Known rows, with every way that one mark hangs from another:
guliz[pifot[fuvu zivig]]: [ 15.8   8.9  47.8  11.9  -1.8   4.0 -10.7 -19.7 -10.7  20.2  35.8  34.2
 -15.8 -11.1  13.2  -6.8  -5.4   1.6  -0.4  17.6   1.9]
zubuz[pifot[guliz ratis zivig]]: [ 12.2  16.0  22.9   0.3   4.8 -17.9  -0.1  12.3  19.6 -19.2  12.9 -26.1
 -21.3   0.3  15.4 -12.1  -8.2  -5.6 -11.7  17.8  -7.9]
zubuz[pifot[fuvu guliz ratis]]: [ -4.4  13.3  14.8 -13.0  -6.4  -6.9  -5.6 -10.8  35.5 -20.1  29.5 -21.6
   7.2   3.1  18.2 -14.7  -5.7 -22.4 -22.0  26.7 -15.7]
zivig[pifot[fuvu[lupoto votepe] guliz]]: [-24.1  17.0 -18.9   7.1  -1.2  45.9 -11.7   1.0 -17.9  -9.3  27.8  -9.5
   5.3  23.3  11.8 -14.9  15.5 -10.9 -13.7  23.3 -12.0]
zubuz[pifot[guliz ratis]]: [ -3.8  14.1  21.5 -11.4  -0.6  -9.6  -4.4  14.9  23.3 -29.1   9.0 -31.1
   2.9  -0.1   8.9  -9.1  -3.6 -12.7 -18.7  18.5 -14.1]
ratis[pifot[fuvu[votepe] guliz]]: [-15.4  17.8   9.4  12.4  -8.6  20.2 -12.5 -10.9  -4.3 -11.2  24.4  42.0
  18.1  -6.2  28.9 -11.4  11.4 -25.4 -12.0  23.3  -8.5]
ratis[pifot[guliz zivig]]: [ 16.9  16.5  24.0  17.9   2.7  -1.9  -6.6   9.1 -12.1 -11.4   9.3  42.0
 -10.0  -7.9   8.4  -9.4   4.1  -7.0  -3.0  14.0  -0.7]
fuvu[lupoto]: [-19.2   5.8   4.6  -0.7   1.7  11.5  -6.8  16.8 -47.9 -16.4  19.9   0.6
   2.2   5.4 -19.2 -12.4   6.5   7.0  -6.5  14.4 -11.0]
fuvu[lupoto pifot]: [-26.2  14.9  14.3   5.6  -3.9  16.6  -6.6  11.6 -67.4  -8.8  17.0 -42.2
  -0.8  12.3  -8.8 -14.5   4.2   9.5  -9.3  22.8  -8.4]
guliz[pifot[fuvu ratis zivig]]: [ 15.0  13.0  38.1   2.8   0.4  -6.3  -7.5 -17.5  15.0   3.4  40.8  45.4
 -20.9   1.9  19.8  -8.9 -14.0  -0.7  -7.8  14.7  -4.7]
zubuz[pifot]: [ -0.5   2.8  36.1  -7.2  -0.7   5.2 -14.4   9.4 -20.8   4.2   6.3 -44.2
   3.6  -9.2   2.2  -4.1   0.2   7.3  -6.3  17.8  -2.8]
lupoto[fuvu[pifot[zivig] votepe]]: [-10.1  14.3  -1.9  17.7   3.6  10.4 -10.8 -19.7 -29.6  12.1  41.7 -45.2
 -14.6  -6.7  42.3 -15.9   6.8  -3.7   1.7  27.1  -3.9]
ratis[pifot[fuvu[lupoto] guliz zivig]]: [  1.7  20.0  16.3  16.6  -4.8   5.3  -4.8  -9.0 -25.7  -9.3  37.2  52.8
  -6.2   0.0   4.0 -18.4   3.1 -14.6  -8.4  24.8  -4.0]
fuvu[pifot[guliz ratis zivig] votepe]: [-15.8  27.5  -8.2  24.4   4.1   2.6   1.9   8.2   0.7 -20.1   9.5 -32.1
 -25.0  13.2  53.5 -16.1   1.8  -9.2  -7.9  19.3 -10.6]
guliz[pifot]: [  0.7   7.5  52.6   1.9  -0.8   9.8 -14.1   8.8 -19.2   1.3  10.7  18.9
   3.7 -14.4  -2.8   1.3   1.3   4.0  -4.3  10.0  -2.9]
lupoto[fuvu[pifot[guliz ratis]]]: [ -5.4  16.2  -5.5  -4.5  -0.5  -8.4  -6.2 -17.1  19.0 -24.0  43.1 -33.7
   4.2   2.0  20.9 -17.9   1.3 -23.5 -16.7  26.5 -18.1]
zivig[pifot[fuvu[lupoto] guliz ratis]]: [ -8.7  17.4 -21.5  -9.8   1.2  24.8  -8.7   0.3  17.0 -27.1  34.7   6.1
   1.2  37.4   0.4 -17.2   1.9 -11.1 -23.5  19.4 -19.2]
fuvu[pifot votepe]: [-28.8  14.7   5.0  17.2  -1.3  25.5 -12.0   4.9 -39.4   3.7   2.8 -50.9
   0.0   3.3  40.4  -8.0   9.9   3.8  -2.9  19.2  -4.8]
fuvu[pifot]: [ -3.8   8.9  16.6   5.1  -1.1   8.4 -11.2   0.0 -26.4   1.3   5.4 -43.9
   0.7   4.7  13.1  -8.4   2.5   6.4  -6.0  17.7  -5.2]
ratis[pifot]: [  3.7   8.0  27.7   1.1  -0.4  11.1 -17.9   8.8 -25.8  -3.8   8.0  34.5
   9.3  -4.2   1.4  -3.6   3.3   4.0  -5.3  10.7  -2.6]
zivig[pifot]: [  9.5   3.2   0.6  -4.6   8.0  32.2 -19.9  13.0 -12.9   4.4   4.2 -18.0
  -2.0  20.4  -1.7  -2.9   6.4  16.1  -5.2   8.2  -4.5]
lupoto[fuvu[pifot[guliz ratis] votepe]]: [-25.2  21.0 -14.6   5.3  -0.1   5.5  -6.8 -12.8   8.5 -22.0  40.5 -39.0
   4.1   0.4  42.4 -17.9   7.0 -25.9 -13.9  27.7 -18.1]

Rows:
[-37.7  29.6  -0.6  34.0  -0.5  21.0   4.2  17.6 -67.3 -14.1  15.2 -41.4
 -21.0   7.5  25.6 -20.0  11.6  -3.8  -4.1  26.8  -6.9] => fuvu[lupoto pifot[guliz zivig] votepe]
[-17.9  13.1  23.1  -3.5 -10.5   8.5  -5.5  -5.7 -16.9 -10.6  31.5 -31.3
  11.9  -5.1  -1.8 -16.3   4.4 -18.0 -17.0  32.3 -10.8] => zubuz[pifot[fuvu[lupoto] guliz]]
[-35.5   8.1 -11.6   6.5  -5.8  26.7  -8.8 -14.2 -35.3  -1.5  41.4   7.0
   7.5   6.6  19.0 -17.6   9.4  -7.4  -7.3  24.3 -12.1] => pifot[fuvu[lupoto votepe]]
[  1.4  10.9 -20.9   9.7   5.8  -3.1  -4.0 -24.3  25.4  -1.7  44.1  26.3
 -27.7  17.1  52.7 -19.3  -8.8  -3.7  -4.5  16.3 -10.2] => pifot[fuvu[votepe] ratis zivig]
[-18.1   9.0 -22.6  -5.5  -1.1   7.3  -9.2 -20.6  30.5 -14.1  39.2  19.7
   2.1  17.0  43.9 -16.2  -3.0 -12.7 -13.9  17.0 -18.1] => pifot[fuvu[votepe] ratis]
[  0.4  19.6  10.6  23.8  -3.6  11.5  -8.1 -13.5  -7.9  -1.0  28.4  47.3
  -5.5  -6.4  35.2 -14.4   6.5 -18.2  -4.0  22.7  -1.9] => ratis[pifot[fuvu[votepe] guliz zivig]]
[ 12.0  10.7  26.1   7.5  -3.8  -5.0  -4.3 -16.1   5.1   5.6  28.1 -26.9
 -11.2  -9.6  18.2 -14.6  -1.6 -13.1  -6.8  28.3  -2.2] => zubuz[pifot[fuvu guliz zivig]]
[-39.0  22.1 -30.8   1.6  -5.3   8.5   2.8  -7.2  19.6 -43.3  45.1  23.1
   6.7  17.8  27.5 -24.3   4.5 -32.7 -22.8  25.1 -26.5] => pifot[fuvu[lupoto votepe] guliz ratis]
[-12.5  19.5  -5.9  21.6   2.2   6.6  -5.5 -17.1 -15.6  -1.2  39.6 -43.2
 -11.0  -9.5  42.9 -18.3  10.7 -18.4  -2.1  29.6  -7.8] => lupoto[fuvu[pifot[guliz zivig] votepe]]
[-14.4  10.8  45.2   0.3  -8.5  17.7 -11.8  -9.6 -33.3   3.8  38.7  29.3
   7.5  -6.6  -7.2  -7.2   0.4  -3.5  -9.9  21.2  -6.6] => guliz[pifot[fuvu[lupoto]]]
[-21.6  10.4 -14.1   2.0   0.4  50.4 -18.6  -2.2 -35.8   7.8  30.5 -11.3
   1.3  27.4  11.6 -11.8  10.6   7.3  -8.4  20.1  -8.0] => zivig[pifot[fuvu[lupoto votepe]]]
[ -0.1  12.6  19.9  -5.7  -0.7  -5.8  -4.6  -9.3 -12.3   0.1  43.3 -16.9
 -22.1  12.2  10.7 -17.9 -13.9   4.9 -11.8  25.6  -6.9] => zubuz[pifot[fuvu[lupoto] ratis zivig]]
[-29.9  14.6  37.7   8.1  -8.5  28.6 -12.5  -6.3 -41.7   5.0  37.1  25.3
   7.4  -7.7   9.9  -7.4   5.3  -5.2  -8.1  22.2  -6.8] => guliz[pifot[fuvu[lupoto votepe]]]
[-13.3  28.1   1.1  13.2   1.7  -6.7   7.3  14.8 -27.3 -32.1  23.6 -23.7
 -25.5  22.3   4.9 -21.9  -4.4  -2.8 -15.0  22.8 -13.6] => fuvu[lupoto pifot[guliz ratis zivig]]
[  9.1  17.4  12.6  21.3   1.7  -4.3  -0.8   0.1 -12.4  -6.3   6.8 -36.4
 -18.6   1.3  20.2 -14.1   3.1  -4.5  -3.4  20.4  -3.5] => fuvu[pifot[guliz zivig]]
[ -9.9  12.9 -17.4   6.5   0.3  41.1 -15.1  -6.9   8.2  -2.8  20.5 -10.4
   6.4  18.7  25.6 -11.1  14.7 -12.8 -11.2  20.2 -10.2] => zivig[pifot[fuvu[votepe] guliz]]
[  1.3  17.1  36.4   3.2  -1.0  -1.1  -4.6 -10.0 -10.3  -3.1  48.1  45.8
 -21.9   7.0   5.6 -12.7 -13.4   1.3 -10.3  18.2  -6.9] => guliz[pifot[fuvu[lupoto] ratis zivig]]
[  1.2  13.8  -7.3  17.4  -1.9  -3.7   4.9 -17.5  -7.7 -12.7  44.8  22.1
 -15.9   3.5   5.7 -24.5   3.7 -18.9  -6.9  26.6 -10.1] => pifot[fuvu[lupoto] guliz zivig]
[  1.4  12.7  46.2  12.2  -3.3   8.8  -7.7 -12.2 -37.2  13.5  42.5  35.2
 -16.6  -6.4  -0.6 -10.3  -4.3   3.5  -2.8  20.3   0.0] => guliz[pifot[fuvu[lupoto] zivig]]
[ 18.3   9.7  22.5  11.3  -1.1   5.2 -14.5 -20.4 -17.4  14.4  32.5  49.9
  -9.5  -0.9  17.6 -11.7  -3.1   1.4  -1.0  18.4   2.9] => ratis[pifot[fuvu zivig]]
[-53.2  27.7  -1.7  22.3  -5.8  29.3  -0.4  20.2 -62.8 -23.9  11.6 -47.1
   2.8   6.9  19.2 -16.9  16.2 -11.2 -11.1  27.5 -13.1] => fuvu[lupoto pifot[guliz] votepe]
[-22.1  14.8 -24.0  -6.6   3.1  40.1 -15.6  -0.2  -9.1  -8.5  35.8  -0.2
  -4.3  40.3  17.6 -14.1   1.7   5.4 -16.1  17.7 -15.1] => zivig[pifot[fuvu[lupoto votepe] ratis]]
[-31.4  25.7  -9.4  12.7  -1.2  10.6  -2.0  10.3   4.4 -29.8   5.4 -37.6
  -1.2  12.8  47.2 -13.5   6.0 -16.3 -15.4  19.8 -16.8] => fuvu[pifot[guliz ratis] votepe]
[-16.5  16.2 -22.5  10.1   3.6   3.5  -0.1 -14.1  -7.5 -10.0  52.6  27.8
 -29.1  23.6  35.1 -23.9  -7.1  -1.3  -7.7  20.1 -13.0] => pifot[fuvu[lupoto votepe] ratis zivig]
[ 15.9  13.8  44.1   4.3   6.8  -8.5  -6.9   8.8   2.9  -4.9  20.1  35.4
 -25.7  -1.4   9.7  -3.8 -11.6   8.6  -4.7   6.6  -3.7] => guliz[pifot[ratis zivig]]
[-20.8  11.6 -16.4  11.8  -6.4  14.1  -4.8 -19.2  19.8 -15.2  28.7   8.4
  14.4  -4.1  36.8 -16.6  13.9 -32.4 -10.6  24.8 -14.8] => pifot[fuvu[votepe] guliz]
[ 19.4  15.7  -9.7   8.0  10.8 -25.7   6.2   8.5  42.8 -35.3  16.9  21.9
 -27.4  10.2  19.7 -16.6  -6.2 -11.9  -9.5   9.4 -14.4] => pifot[guliz ratis zivig]
